Each row comes from the steps of one walk. Every step used is in the known rows, and no mark comes twice. Write the walk behind each row, first mark first.
Known rows:
vari bevu tusok zala lekoni dulug: [-30.1 -22.1   5.7   1.9  33.0   5.3 -19.8 -24.4   6.1  12.6  62.1  -3.2
 -18.1 -32.5  -2.2  35.9 -27.1]
ludod bevu tusok zala lekoni dulug: [-26.5 -11.6  -4.1   1.5  12.3  17.0  -5.1 -26.1   4.3   1.4  71.9  19.4
  -7.3 -24.0  -6.7  25.8 -38.2]
tusok bevu ludod: [-33.2 -18.3   9.3  15.7  -1.7   0.9  -2.7  27.1   6.8 -24.8  29.0   5.3
 -33.2  14.6 -21.6  10.8   8.0]
vari bevu lekoni dulug: [-30.9  -0.3  -9.6   0.3  28.1   0.0 -24.9   1.3   7.8  -7.9  37.4  16.3
  -6.8 -21.7  -2.3  33.2  -6.7]
zala tusok bevu lekoni dulug ludod: [-65.7   9.4   2.5 -29.6  10.1   2.4  23.1  37.0   2.9 -27.4  57.1  32.6
 -26.3   9.5   6.2  20.5 -12.1]
lekoni zala tusok bevu: [-40.2  -5.7 -29.5  22.9  26.2  29.4  19.6  -3.7 -20.3 -16.9  13.5  19.0
 -23.3  20.0   3.8  35.7  -1.8]
dulug ludod bevu: [ -4.1   4.3 -12.8  -2.7 -41.2 -11.0  37.9   0.8  10.5 -26.4  40.7   3.3
  12.0  20.4   0.2  -0.1  -4.5]
bevu ludod: [-33.2 -13.1  19.0  -1.0 -11.6  -4.1 -11.8  19.6  21.6  -1.8  19.5  -6.0
 -18.7  -0.5 -15.0   2.2  18.5]
vari bevu: [  4.5 -18.8  -7.8  24.3  14.4 -24.1 -10.0 -13.9   2.0   2.4   5.3 -35.2
   1.2 -10.0  -0.3  26.6  13.1]
tusok zala: [  6.5 -25.7  25.3 -10.5  -0.5  -0.7   0.0   0.4  24.9 -14.5  46.7  -1.3
  -3.0  -6.5  12.3  -6.9 -11.6]
zala lekoni dulug: [-50.6  -4.4   2.6  -5.0  31.4  18.9 -13.3 -16.6 -23.4  23.3  26.4  24.5
 -15.4 -13.6 -11.1  16.6 -32.0]
dulug lekoni zala tusok bevu vari: [-33.2  17.4   2.8 -14.2  16.4  -6.9  15.2  -2.8  -7.4 -39.6  13.6  26.0
 -12.1 -15.6 -16.3  37.8  20.3]
tusok bevu: [  0.1  -5.6 -12.7  19.6  12.4   6.4  12.3   9.2 -19.1 -28.6  10.4  13.0
 -18.7  19.0  -7.1  10.1 -12.5]
vari bevu lekoni: [ 10.7   3.5 -18.9   5.3  15.2 -18.6 -28.9   6.4  15.6 -25.0  29.9   0.4
  15.6 -34.5 -10.6  28.9  12.1]
zala lekoni: [-14.0  -0.9  -3.4  -1.6  19.8   4.5 -15.9 -15.5 -23.4  13.7  15.5   9.9
   4.7 -24.7 -21.6   7.8 -19.6]
zala lekoni dulug ludod bevu tusok: [ -2.0  17.2 -26.5  -1.9 -25.2  -0.5  17.9 -11.8  17.7 -13.0  55.9  -2.0
   0.1  -9.8  -5.2  27.8 -10.9]
dulug lekoni zala tusok bevu: [-34.5  -4.1 -29.8   1.5  23.1  30.3  19.5   2.4 -24.4  -6.5  29.8  24.7
 -11.6  14.6   2.8  47.6  -4.9]

Write each row's walk:
[-43.2   1.8  11.2 -30.5   4.7 -12.2   2.4  23.8  20.5 -14.7  51.3   4.2
 -15.9  -1.0  10.6  16.7  -0.5] : vari bevu lekoni dulug ludod
[-32.0  -4.0 -22.2  24.7  22.2   4.2  27.3  10.7 -29.6 -22.9  15.6  19.4
 -17.2  11.5  -7.9  28.9 -11.1] : zala tusok bevu
[-41.3  -6.4  24.2 -38.6   2.5   1.4   8.8   8.6  19.9  -0.1  70.7   0.1
 -25.8  -7.1  11.3   9.4 -21.5] : bevu tusok zala lekoni dulug ludod
[ -9.3 -21.7  16.1  -9.7  18.5   3.6 -16.1 -15.0  -3.8   1.3  52.6   9.2
   1.5 -30.1 -11.7   2.0 -28.5] : tusok zala lekoni
[  5.4  -9.4   0.8 -12.4 -10.7  -4.3   3.3 -13.8  18.8 -15.7  81.7  -1.6
   5.3 -28.6  -8.6  12.9 -24.0] : dulug ludod bevu tusok zala lekoni
[ -6.9   9.7 -28.4  -2.4  16.6  44.2 -20.3  -3.6  12.4 -31.0  23.8  30.2
  -9.5   5.8   6.2  24.7   6.7] : tusok bevu lekoni zala
[-29.8   2.1  -9.1  -5.8 -31.3  -1.0  37.7  -1.8   7.1 -19.2  49.0  13.8
   0.8  24.0   4.0   6.8 -14.8] : lekoni dulug ludod bevu
[-30.0 -28.7  13.1  18.7   0.6 -23.0 -20.1   7.7  24.4   0.3  24.8 -33.0
 -18.1  -8.1 -16.0  23.5  29.2] : vari bevu ludod
[-54.1   8.8 -18.3   0.8  33.1  18.6  -0.7  17.3 -12.5 -23.1  43.7  51.0
 -18.3  -8.1  -6.4  35.5 -21.9] : zala tusok bevu lekoni dulug
[-42.8   1.4 -21.6 -23.1  13.2  29.2   9.1  -8.3  -6.6  27.6  24.5  14.8
   8.3  -5.6  12.9  46.8   8.4] : dulug lekoni zala tusok
[ 36.2 -11.7  -5.9   5.9 -26.4  -1.8  10.3 -12.8  43.2 -31.5  68.6  -8.7
   8.7 -16.2   8.1  13.1  -8.2] : ludod bevu tusok zala
[-39.0  13.6 -42.8   6.7   5.3  28.2   7.1 -13.6   6.0 -12.3  33.6  29.8
  13.5 -10.2   3.2  41.5   9.6] : ludod bevu lekoni zala tusok
[-34.2   8.5  29.8 -21.5 -16.6 -29.4  21.4 -14.8  19.6 -51.7  57.3  19.2
  -4.5 -21.4 -19.7   3.4  -3.1] : tusok zala lekoni dulug ludod bevu vari
[-49.5  14.8 -33.6  -9.7  -3.5  21.7  18.6  -1.9  12.9 -16.8  43.9  25.6
   8.1  -2.0   9.5  36.6  12.7] : dulug ludod bevu lekoni zala tusok
[-10.0  16.3 -28.3 -16.4 -17.6  32.7  -3.5  -8.4  30.8 -29.7  43.9  23.6
  10.3   7.3  10.5  17.7  12.2] : dulug ludod bevu lekoni zala
[  6.1 -12.2   6.4 -11.5 -27.0  -0.8  20.5  -3.4  48.1 -29.0  86.8  -5.8
  -6.1  -4.4  17.6  12.9 -14.0] : lekoni dulug ludod bevu tusok zala
[ 15.0 -10.4  -9.3   3.7  -1.5   2.1  -7.5 -25.1  11.2 -11.7  71.5   2.9
  11.5 -37.5 -14.8  17.9 -26.6] : ludod bevu tusok zala lekoni
[ 12.1 -21.7   0.2   4.6  20.3  -9.9 -23.2 -23.8  13.2  -0.2  61.3 -20.1
   1.2 -46.2 -10.5  27.9 -14.3] : vari bevu tusok zala lekoni
[ -4.2  -0.4 -11.0 -36.5   1.6  39.7 -11.4 -14.3   8.3  23.8  22.3   9.4
   9.2   4.8  16.6  29.1   9.1] : dulug lekoni zala
[-32.2  16.7   8.5   8.7  16.5 -27.1  20.6   2.8 -10.7 -53.8  -1.0  19.8
 -18.9 -16.8 -24.5  20.5  17.0] : zala tusok bevu vari
